Each row comes from the steps of one walk. Every step used is in the known rows, and no mark comes twice. Write the walk behind each row, first mark first.
Known rows:
Y L: [ 21.4 -18.7  37.7  37.3  -4.7 -14.5  -6.3 -11.0  14.8  -4.0  27.6  -7.7
  34.9   4.8 -35.1  -1.6  16.0  -8.5   5.8  -0.7  -2.9]
V Y B: [-31.0  -2.6  32.4  16.5  -8.0  -4.5  11.1   2.5   0.5 -11.1  14.1  12.7
  -1.6  17.0 -25.8   5.5   4.4 -12.7   2.5  -6.2 -16.6]
E V Y L: [-17.0  23.1  18.5  44.6 -14.8  10.9  -3.6 -13.4  11.0  28.0  -3.2  26.7
   8.9 -20.3 -12.1 -11.9  26.6 -15.8 -12.4 -12.7  11.7]
V Y L: [-22.2  -5.0  41.7  33.8   3.8  -1.2   4.0  -4.8  21.6  21.2   9.6   8.7
  16.5  -7.2 -32.2   2.9  23.9  -3.5  -5.7   9.5 -22.3]
E V: [ 18.8  14.1   1.1   9.9 -18.5   1.4  -4.6 -20.1  -2.3 -17.1   2.0  10.6
   6.4 -19.5   5.8 -15.3   6.8 -26.8 -11.8 -25.1  37.5]
W C: [ 21.5 -10.8  -0.9 -49.3   0.7  -2.8  13.5 -10.4   5.2 -43.5  18.9 -30.5
 -15.3  -7.5  11.3 -16.2 -13.7 -24.8  -2.6   5.6  -3.7]
W C B D V Y L: [-22.3  11.9   1.7 -29.5  13.0  -4.9  -1.0  10.9   1.3  35.8 -18.8 -12.1
 -11.4  12.3  34.8 -11.6  -1.4  11.1  -1.2  45.6 -30.4]
E V C W: [ 36.9  13.6 -17.4 -24.4 -20.0  16.3   0.7 -23.0  -4.6 -47.7  11.9 -18.6
  -6.9 -16.3   3.1 -19.8   8.7 -31.0   2.2 -70.1  32.6]
C B D V Y L: [-27.7  10.1  19.9  10.9  11.9 -16.7 -15.6  13.5  -2.4  57.6 -30.0   5.9
  20.3  20.7  25.7   4.2  12.2  25.2  -4.4  44.5 -17.3]
W C B D V: [ -1.7   4.7 -12.1 -51.0  10.9 -10.2  -1.1   6.4  -7.6   3.0 -16.4 -23.8
 -12.5  13.3  51.0 -13.8 -14.8   4.0  -2.0  38.3 -11.6]
V C: [ 30.0 -11.1  -2.7 -30.2   4.7   1.7  -3.7 -26.2  -4.4 -34.8  20.2 -40.7
  14.6 -24.5 -23.0  -6.8  -6.2 -11.8  19.6 -36.8   9.3]
D V Y: [-21.4   0.8  17.6   1.4  -2.8  23.5   0.1  -4.7   9.6  13.4 -22.0  25.7
 -20.3   3.1 -17.7   5.8  13.1   6.3 -16.5 -14.1  -4.2]
L C B: [ 18.4 -28.7 -13.4  -3.7   0.6 -31.6   0.2   7.7  -9.6 -63.6  29.0 -16.4
  31.2 -32.9  15.6   6.2 -25.2  -7.5  10.8  12.3   1.4]
L Y B: [  9.5  10.9  31.6  53.2   1.4  -7.7   8.0  -0.8 -10.2   1.4  32.9  19.5
  26.0  27.4 -27.1   6.5 -10.9   2.9  16.7   9.6   2.7]
W C B: [ 10.7  -7.6  -3.5 -48.6   3.5 -17.9   7.4  -0.2  -1.3 -40.3  13.3 -29.2
  -5.8   2.6  43.4 -13.8 -19.5  -9.9   7.9  37.4 -18.0]
D V: [ 14.4  -9.7   8.9  -3.4  -8.6  14.5  -7.3  -9.2   2.0 -11.6  -9.2  13.4
 -11.6  14.7 -15.1   1.4   5.7   0.7  -9.0 -24.3  13.0]
D V Y B C W: [ -7.8  -4.5  -7.0  17.3 -20.4  29.7  12.1  12.9   1.7 -21.7  -8.6  30.1
 -37.7  53.1 -15.9  10.0   9.0  -3.8  -3.7 -40.7 -11.8]
W C B D V Y: [-22.9  12.8  -6.9 -51.8  14.6  -2.8   5.0  10.1  -4.3  20.1 -23.9 -14.6
 -21.3   9.6  50.3 -11.5 -10.2   7.6  -6.5  43.5 -22.4]
B C W: [ 45.7 -28.6 -29.9   1.7 -14.1   3.3  19.8   3.6   9.7 -84.9  22.4 -14.9
  -3.0  29.0  12.7   3.2  -3.9 -25.0  -2.6 -29.3   5.1]
W C V Y: [ -5.8   5.1 -16.8 -55.7   4.3   3.1   7.6  -1.4  15.1   9.0  -6.5  -7.6
 -47.3 -36.6  31.0  -9.6  -6.4  -0.9 -15.3  31.9   4.3]

Write each row's walk:
[ -7.5  -7.1 -28.9 -10.0   0.5 -18.1  -3.7  16.9  -6.5   5.0   3.1   5.6
  -9.6 -46.5   3.6  11.1 -14.9   6.4  -8.0   5.9  24.9]	L C V Y B D
[ 19.5 -28.0  10.9  40.5  -2.0 -29.6  -8.5   6.3   3.3 -27.7  38.2 -10.7
  47.1 -16.2 -16.3   4.1  -3.3   0.0  18.4  11.9 -10.8]	Y L C B
[ 42.0 -19.0  -3.8 -46.8  -3.9   4.8  10.0 -16.1   1.4 -68.0  28.1 -47.2
  -0.1  -5.4 -12.4  -6.6   3.7 -24.2  11.7 -61.2   5.9]	V C W
[-24.3  11.9  14.1 -14.5  11.8   7.4  -4.3   2.9   0.1  55.7 -40.6   7.1
  -5.1   5.7  -0.8   1.7  11.8   8.7 -24.5   3.0   4.4]	B D V Y
[ 16.5  -1.4  -9.7 -22.7  -0.7  13.1 -17.5 -11.6 -10.2  -7.9 -11.1  -9.3
  -4.5   4.6  -0.8  -0.7  -2.8  15.3  18.6 -25.3   0.9]	D V C B
[-28.2  11.0  13.0 -12.1  13.3 -16.0 -11.0  12.4  -7.2  42.9 -36.5   4.5
  10.2  15.8  40.3   4.8   4.3  19.1  -9.2  39.7 -10.7]	C B D V Y
[-14.5  13.4 -17.5 -50.7   4.1  -4.1   3.4   9.0   0.8  29.3 -12.2  -8.3
 -44.7 -12.7  31.1  -8.7  -9.1   0.3 -10.6  29.7   6.3]	W C V Y B D
[-17.0   0.8  27.7  28.2  -4.6  22.9  -5.8  -3.2  16.7  33.0 -15.2  28.3
  -8.5  10.5 -35.4   5.3  24.7  11.0 -10.0 -12.7 -13.4]	D V Y L
[-31.4  -4.8  19.1  30.0  12.0 -17.9  -0.6  12.4   7.1  27.1   4.6  -0.8
  31.0 -23.1  -7.7   6.1   7.6   8.4  -1.3  28.9 -23.7]	V Y L C B D
[-18.2   4.6   7.1  10.1  11.2   4.7  -6.5   7.9  -0.3  52.7 -25.6   7.3
   7.3  -6.2 -15.9   4.0  10.7  12.0 -16.7  -2.4   0.5]	B D V Y L C
[ 13.4  21.8  11.0  23.2   6.3   9.9   6.0   5.5 -17.8  22.3  10.0   5.4
   6.8  42.9 -20.9   4.7  -4.2  14.7  15.0 -22.2   5.6]	L Y B D V C W
[ 21.5  13.9 -15.0  61.4  -0.5  -1.6   3.1   6.6  -7.7  10.8  20.7  29.7
   8.9  24.4  -7.8  11.4 -18.1  16.9  18.4  22.0  16.7]	L Y B C V
[-15.0  -8.1 -17.4  -9.7  10.4 -17.7  -3.2  17.6 -12.1  -4.1  -9.5  -3.9
  14.9 -24.0  23.8   8.9 -16.2  12.5  -4.2  18.1  -3.4]	L C B D V Y
[  9.3  -4.5 -37.6  30.1  -3.0   5.1  -5.0   4.2  17.6  18.7  -6.9  16.1
  -8.5 -12.6   7.1   8.3   4.5  12.0  -3.6  23.4  10.8]	B C V Y L
[  8.9  -3.9 -43.9  11.7  -1.8   5.7   0.0   3.3  11.5   3.5 -11.4  15.3
 -18.8 -19.9  20.2   8.6  -5.5   8.7  -8.6  20.9  18.1]	B C V Y
[-16.0  25.7   8.4  13.9 -13.4  12.4   2.7 -14.9   4.7   4.1  -9.5  23.9
  -5.1 -26.1   3.7 -12.8  15.1 -21.3 -17.5 -15.6  18.7]	E V Y
[-12.8  -9.5  -0.4  22.2 -15.1   6.4  22.8  13.4   3.5 -43.5  17.3  11.9
 -15.8  42.5 -10.9   8.3   1.9 -17.4   4.0 -19.3 -19.0]	V Y B C W
[  5.6  27.4  10.5  35.4  10.7   7.3  -2.8  -1.5 -22.0  45.0   5.1  10.2
  17.7  31.2 -27.6   3.6  -9.5  20.5  20.1  -5.9   6.9]	L Y B D V C
[-15.5   0.4  -6.2  27.7 -15.1  27.8   1.7   6.9  -1.8  -0.8 -13.3  36.7
 -28.3  41.3 -22.8   9.6   3.2   5.4   1.6 -26.3  -9.1]	D V Y B C
[ 11.7   2.6  -7.8 -39.8  17.5 -20.1 -13.8 -10.8 -17.5   0.4  -1.2 -45.7
  30.2 -12.0  18.0  -5.5  -9.8   6.2  21.7   6.1   1.1]	V C B D
[-19.5  -4.6  -0.5  32.5 -11.0   3.3  13.2   6.9  -0.9 -19.7  11.2  16.2
  -4.9  31.0 -19.5   8.2  -3.2 -11.2   8.9  -4.9 -17.5]	V Y B C
[ 20.8  -6.3  -4.8 -27.9   8.3 -13.6 -10.4 -15.6 -12.1 -30.3  15.2 -39.6
  24.3 -12.2   8.4  -4.3 -10.4   1.9  28.6  -3.9  -4.7]	V C B
[  9.7   8.6  -8.0 -33.1  12.1   8.4 -15.1 -10.5 -12.5  35.7 -28.3 -22.1
   2.2  -2.4  -9.0  -4.3   2.6   8.9  -3.1 -23.1  18.6]	B D V C
[  1.7 -14.2 -26.0 -12.5   0.9 -10.2   0.4   6.7   5.0 -16.2   8.4   4.4
 -11.7 -71.7   5.0  10.4 -13.2   3.0 -13.1   5.2  25.2]	L C V Y
[-14.3  -7.5  11.1  30.5  -4.8  21.6  -3.3   2.1  11.9  15.5  -6.0  26.2
  -6.9  -8.1 -38.2   7.9  14.1  11.1  -6.6 -19.8 -10.6]	D V Y L C
